Known rows, with every way that one mark hangs from another:
[komud [laku zorul]]: [-0.08 -0.01 -0.01 -0.01  0.03 -0.10  0.00 -0.02 -0.03 -0.14  0.07  0.00
 -0.01  0.01  0.02 -0.08  0.03 -0.07  0.01  0.08  0.08  0.02  0.06 -0.01
 -0.01]
[senag [komud laku]]: [-0.08 -0.02 -0.01 -0.02  0.09 -0.04  0.02  0.03 -0.01 -0.10 -0.07 -0.01
  0.01  0.01  0.04 -0.02  0.04 -0.06 -0.01  0.07  0.07  0.12  0.03 -0.04
 -0.01]
[fosot [laku komud tigu] pamo pigor]: [ 0.07  0.00 -0.04 -0.08  0.06 -0.17  0.04 -0.01 -0.02 -0.31  0.09  0.00
 -0.02  0.07 -0.10 -0.15 -0.02  0.01 -0.16  0.15  0.08 -0.06  0.00  0.02
  0.00]
[laku gofen komud tigu zorul]: [-0.04 -0.05  0.02  0.01 -0.01 -0.17  0.05 -0.04  0.01 -0.58  0.17 -0.01
 -0.08 -0.01 -0.06 -0.11  0.03  0.05 -0.12  0.30  0.06 -0.05  0.06  0.03
 -0.03]
[pamo fosot sapin]: [-0.01  0.05  0.02 -0.04  0.06 -0.30  0.06  0.03  0.01 -0.09  0.01  0.01
  0.02 -0.05 -0.04  0.00 -0.03  0.02 -0.09 -0.02  0.06  0.07 -0.01 -0.03
 -0.02]
[gofen [laku komud zorul]]: [-0.03 -0.02  0.04  0.03  0.07  0.07 -0.02 -0.05 -0.03 -0.31  0.19  0.00
 -0.03 -0.01 -0.04 -0.16  0.00 -0.01  0.00  0.17  0.10  0.03  0.01  0.05
  0.00]
[tigu laku]: [ 0.03  0.00  0.01  0.03 -0.06 -0.18 -0.02 -0.01  0.02 -0.04  0.03  0.00
  0.00 -0.01 -0.03 -0.02 -0.01  0.04 -0.05  0.02  0.03 -0.07  0.02 -0.03
 -0.03]
[laku komud tigu]: [-0.02 -0.03  0.07 -0.01  0.02 -0.01  0.03 -0.08 -0.01 -0.35  0.06  0.01
 -0.06 -0.06 -0.03 -0.05  0.00  0.04 -0.05  0.18  0.04  0.01  0.03  0.04
 -0.02]
[pamo fosot]: [ 0.00  0.03 -0.02 -0.02  0.01 -0.15  0.03  0.01  0.04 -0.07  0.01  0.00
  0.01  0.01 -0.03 -0.03 -0.02  0.03 -0.02 -0.04  0.04  0.05 -0.01 -0.02
 -0.01]
[laku gofen tigu zorul]: [-0.02 -0.03 -0.02  0.01 -0.04 -0.23  0.03 -0.04  0.02 -0.41  0.12 -0.02
 -0.05  0.01 -0.04 -0.09  0.03  0.01 -0.09  0.23  0.08 -0.09  0.07  0.01
 -0.01]
[pigor fosot]: [ 0.02  0.03 -0.06 -0.05  0.02 -0.01  0.02 -0.02 -0.03  0.08  0.04  0.00
  0.03  0.07 -0.02 -0.02  0.02 -0.01 -0.05  0.00  0.05 -0.02  0.00  0.01
 -0.01]
[gofen laku]: [ 0.01  0.00  0.00  0.02  0.06  0.10 -0.02 -0.03 -0.04  0.00  0.06  0.00
  0.00  0.03 -0.02 -0.08  0.00 -0.02  0.04  0.07  0.05  0.05  0.00  0.02
  0.01]
[fosot [laku komud tigu] [pamo sapin] pigor]: [ 0.05  0.02  0.01 -0.09  0.11 -0.31  0.07  0.00 -0.05 -0.37  0.07  0.01
 -0.01  0.03 -0.11 -0.12 -0.03  0.00 -0.22  0.16  0.11 -0.06 -0.01  0.01
 -0.01]
[pamo [fosot laku] sapin]: [ 0.00  0.05  0.03 -0.02  0.04 -0.21  0.07  0.08  0.03 -0.14  0.03  0.01
  0.01 -0.01 -0.08 -0.02 -0.06  0.02 -0.10 -0.11  0.05  0.01 -0.03 -0.02
 -0.01]
[pamo [fosot [laku zorul] pigor] sapin]: [ 0.02  0.07 -0.06 -0.06  0.04 -0.43  0.05  0.08  0.03 -0.25  0.17  0.00
  0.05  0.06 -0.10 -0.14 -0.04  0.00 -0.15 -0.07  0.13 -0.04  0.00 -0.03
 -0.01]
[laku gofen tigu]: [ 0.01 -0.02 -0.02  0.00 -0.02 -0.13  0.05 -0.03  0.00 -0.25  0.04 -0.01
 -0.05  0.03 -0.04 -0.03  0.02  0.04 -0.08  0.19  0.02 -0.03  0.05  0.01
 -0.01]
[fosot [laku tigu zorul] [pamo sapin]]: [ 0.00  0.02  0.05 -0.02  0.03 -0.38  0.03 -0.01 -0.01 -0.39  0.08 -0.02
 -0.01 -0.06 -0.08 -0.11 -0.02 -0.08 -0.17  0.14  0.17 -0.15  0.01  0.00
  0.00]
[tigu [laku gofen komud zorul]]: [-0.02 -0.04  0.02  0.06 -0.04 -0.25  0.03  0.01  0.03 -0.42  0.19 -0.01
 -0.05  0.00 -0.08 -0.09  0.02  0.08 -0.14  0.24  0.02 -0.11  0.05  0.00
 -0.05]
[pamo [fosot pigor]]: [ 0.05  0.05 -0.11 -0.07  0.04 -0.22  0.03  0.03  0.03 -0.03  0.06  0.01
  0.04  0.10 -0.05 -0.08 -0.01  0.05 -0.07 -0.04  0.06  0.06  0.00 -0.03
 -0.01]
[fosot [laku komud tigu] pigor]: [ 0.03 -0.01 -0.01 -0.06  0.02 -0.05  0.03 -0.02  0.01 -0.35  0.12  0.01
 -0.03  0.06 -0.08 -0.13 -0.02  0.06 -0.11  0.08  0.05 -0.03  0.02  0.03
  0.00]
[fosot [laku komud] pamo pigor]: [ 0.05  0.02 -0.05 -0.07  0.07 -0.09  0.04  0.05 -0.02 -0.15  0.07  0.00
  0.01  0.11 -0.09 -0.11 -0.03 -0.01 -0.14  0.04  0.03 -0.04 -0.03  0.01
  0.00]
[zorul [laku gofen komud tigu]]: [ 0.01 -0.07  0.04  0.02  0.06 -0.14  0.02 -0.09  0.02 -0.32  0.07 -0.01
 -0.10  0.00 -0.07 -0.03  0.02  0.05 -0.08  0.31  0.00 -0.08  0.03  0.02
 -0.02]
[laku tigu]: [ 0.01 -0.02  0.03 -0.01 -0.02 -0.08  0.00 -0.07  0.00 -0.18  0.01  0.00
 -0.03 -0.03 -0.01 -0.04  0.00  0.01 -0.03  0.11  0.06 -0.02  0.03  0.00
  0.00]
[laku komud]: [-0.02 -0.02  0.04 -0.01  0.03  0.06  0.03 -0.01  0.00 -0.17  0.03  0.01
 -0.03 -0.03 -0.02 -0.02 -0.01  0.04 -0.03  0.07 -0.03  0.03 -0.01  0.03
 -0.01]

Rows:
[ 0.00  0.02 -0.10 -0.04  0.02 -0.25  0.08  0.10  0.05 -0.44  0.23 -0.01
 -0.01  0.15 -0.13 -0.17 -0.02  0.08 -0.16  0.07  0.04 -0.02  0.01  0.01
 -0.03] | [pamo [fosot [laku gofen komud zorul] pigor]]
[ 0.02  0.02 -0.06  0.00 -0.02 -0.15  0.07  0.10  0.06 -0.16  0.05 -0.01
 -0.01  0.10 -0.10 -0.04 -0.03  0.06 -0.09 -0.05 -0.02 -0.01 -0.01 -0.01
 -0.02] | [pamo [fosot [laku gofen]]]
[ 0.04  0.06 -0.04 -0.08  0.09 -0.30  0.07 -0.01 -0.08  0.06 -0.01  0.00
  0.06  0.03 -0.06 -0.03  0.02 -0.07 -0.16  0.08  0.12 -0.05 -0.02  0.00
 -0.02] | [pigor [fosot [pamo sapin]]]
[ 0.04  0.07 -0.02 -0.07  0.07 -0.22  0.08  0.03 -0.06  0.00  0.01 -0.01
  0.05  0.05 -0.09 -0.03 -0.01 -0.07 -0.18 -0.02  0.09 -0.10 -0.03  0.00
 -0.01] | [pigor [fosot laku [pamo sapin]]]
[-0.06 -0.03 -0.02 -0.01  0.01 -0.29  0.04 -0.05 -0.03 -0.38  0.10 -0.01
 -0.06  0.05 -0.02 -0.12  0.06 -0.03 -0.07  0.27  0.10  0.00  0.10  0.00
 -0.02] | [komud [laku gofen tigu zorul]]
[-0.04 -0.04  0.07  0.01  0.07  0.01 -0.01 -0.11 -0.04 -0.49  0.20  0.00
 -0.06 -0.05 -0.06 -0.19  0.01  0.00 -0.02  0.27  0.15  0.02  0.04  0.05
  0.00] | [gofen [laku komud tigu zorul]]
[-0.05 -0.04  0.06  0.00  0.00 -0.10  0.01 -0.09  0.02 -0.50  0.14  0.00
 -0.07 -0.07 -0.03 -0.11  0.01  0.02 -0.07  0.22  0.09 -0.03  0.05  0.03
 -0.01] | [laku komud tigu zorul]
[-0.03 -0.03  0.06  0.04 -0.04 -0.21 -0.02 -0.02  0.03 -0.33  0.16  0.00
 -0.04 -0.06 -0.05 -0.11 -0.01  0.05 -0.10  0.15  0.07 -0.09  0.03  0.00
 -0.04] | [tigu [laku komud zorul]]
[ 0.06  0.03 -0.05 -0.06  0.11 -0.27  0.13  0.10 -0.05 -0.26  0.07  0.00
 -0.01  0.12 -0.13 -0.09 -0.01  0.02 -0.24  0.13  0.02 -0.05 -0.02  0.00
 -0.03] | [fosot [laku gofen komud] [pamo sapin] pigor]
[ 0.00  0.00  0.10 -0.04  0.07 -0.23  0.08 -0.01 -0.04 -0.41  0.02  0.00
 -0.05 -0.07 -0.10 -0.07 -0.04 -0.02 -0.19  0.17  0.09 -0.06 -0.01  0.02
 -0.02] | [fosot [laku komud tigu] [pamo sapin]]
[-0.07 -0.04  0.02 -0.03  0.08 -0.15  0.02 -0.04 -0.01 -0.30 -0.06 -0.01
 -0.03 -0.02  0.02 -0.06  0.04 -0.05 -0.03  0.18  0.13  0.10  0.06 -0.04
 -0.01] | [senag [komud [laku tigu]]]
[ 0.03  0.04  0.03 -0.03  0.06 -0.20  0.05  0.07 -0.03 -0.05 -0.04 -0.01
  0.02 -0.01 -0.06 -0.02 -0.04 -0.06 -0.13 -0.01  0.05 -0.08 -0.04 -0.01
  0.00] | [fosot laku [pamo sapin]]
[-0.07 -0.02 -0.05  0.00  0.02 -0.18  0.04  0.02 -0.03 -0.20  0.08 -0.02
 -0.03  0.08  0.00 -0.07  0.06 -0.04 -0.05  0.17  0.04  0.01  0.07 -0.02
 -0.02] | [komud [laku gofen zorul]]
[ 0.02  0.04 -0.01 -0.06  0.09 -0.30  0.05  0.06 -0.02 -0.32  0.14  0.00
  0.01  0.04 -0.11 -0.15 -0.02 -0.04 -0.21  0.11  0.11 -0.09 -0.01  0.01
 -0.01] | [fosot [laku komud zorul] [pamo sapin] pigor]
[ 0.08  0.03 -0.14 -0.05  0.03 -0.24  0.06  0.09 -0.01 -0.04  0.05 -0.02
  0.02  0.19 -0.09 -0.10  0.00  0.00 -0.15  0.05  0.01 -0.09 -0.01 -0.01
  0.00] | [fosot [laku gofen] pamo pigor]
[ 0.03  0.02 -0.09 -0.02 -0.02 -0.01  0.08  0.06 -0.01 -0.03  0.08 -0.01
  0.01  0.16 -0.09 -0.03  0.02  0.02 -0.10 -0.01 -0.02 -0.08  0.01  0.02
 -0.01] | [pigor [fosot [laku gofen]]]
[-0.03  0.03  0.05 -0.02  0.00 -0.42  0.05  0.00  0.05 -0.47  0.14 -0.01
 -0.01 -0.06 -0.10 -0.12 -0.04  0.00 -0.14  0.03  0.17 -0.07  0.03 -0.01
 -0.01] | [pamo [fosot [laku tigu zorul]] sapin]
[-0.10 -0.04  0.00 -0.02  0.05 -0.22  0.01 -0.04  0.02 -0.43  0.03 -0.02
 -0.02 -0.04  0.03 -0.12  0.06 -0.07 -0.05  0.22  0.19  0.04  0.08 -0.03
 -0.01] | [senag [komud [laku tigu zorul]]]
[-0.01 -0.05  0.03  0.00  0.01 -0.06  0.07 -0.04  0.00 -0.41  0.07 -0.01
 -0.09  0.01 -0.06 -0.05  0.02  0.08 -0.10  0.27 -0.01  0.01  0.04  0.03
 -0.03] | [laku gofen komud tigu]
[ 0.02  0.01 -0.04 -0.04  0.04  0.07  0.03  0.05  0.00 -0.17  0.11  0.01
  0.00  0.10 -0.07 -0.09 -0.03  0.05 -0.08 -0.03 -0.02 -0.01 -0.01  0.02
  0.00] | [fosot [laku komud] pigor]
[ 0.05  0.05  0.00 -0.09  0.06 -0.32  0.07 -0.03 -0.06 -0.16  0.03 -0.01
  0.02  0.03 -0.11 -0.07  0.00 -0.06 -0.20  0.09  0.16 -0.12  0.00  0.01
 -0.01] | [pigor [fosot [laku tigu] [pamo sapin]]]
[ 0.04 -0.05  0.00  0.02  0.02 -0.23 -0.01 -0.08  0.02 -0.14  0.03 -0.02
 -0.07  0.01 -0.06 -0.01  0.02  0.01 -0.04  0.24  0.02 -0.11  0.03  0.00
 -0.01] | [zorul [laku gofen tigu]]
[-0.06 -0.05 -0.03 -0.02  0.07 -0.19  0.08  0.00  0.00 -0.35 -0.04 -0.02
 -0.05  0.04  0.00 -0.06  0.06 -0.02 -0.09  0.27  0.09  0.09  0.08 -0.04
 -0.02] | [senag [komud [laku gofen tigu]]]
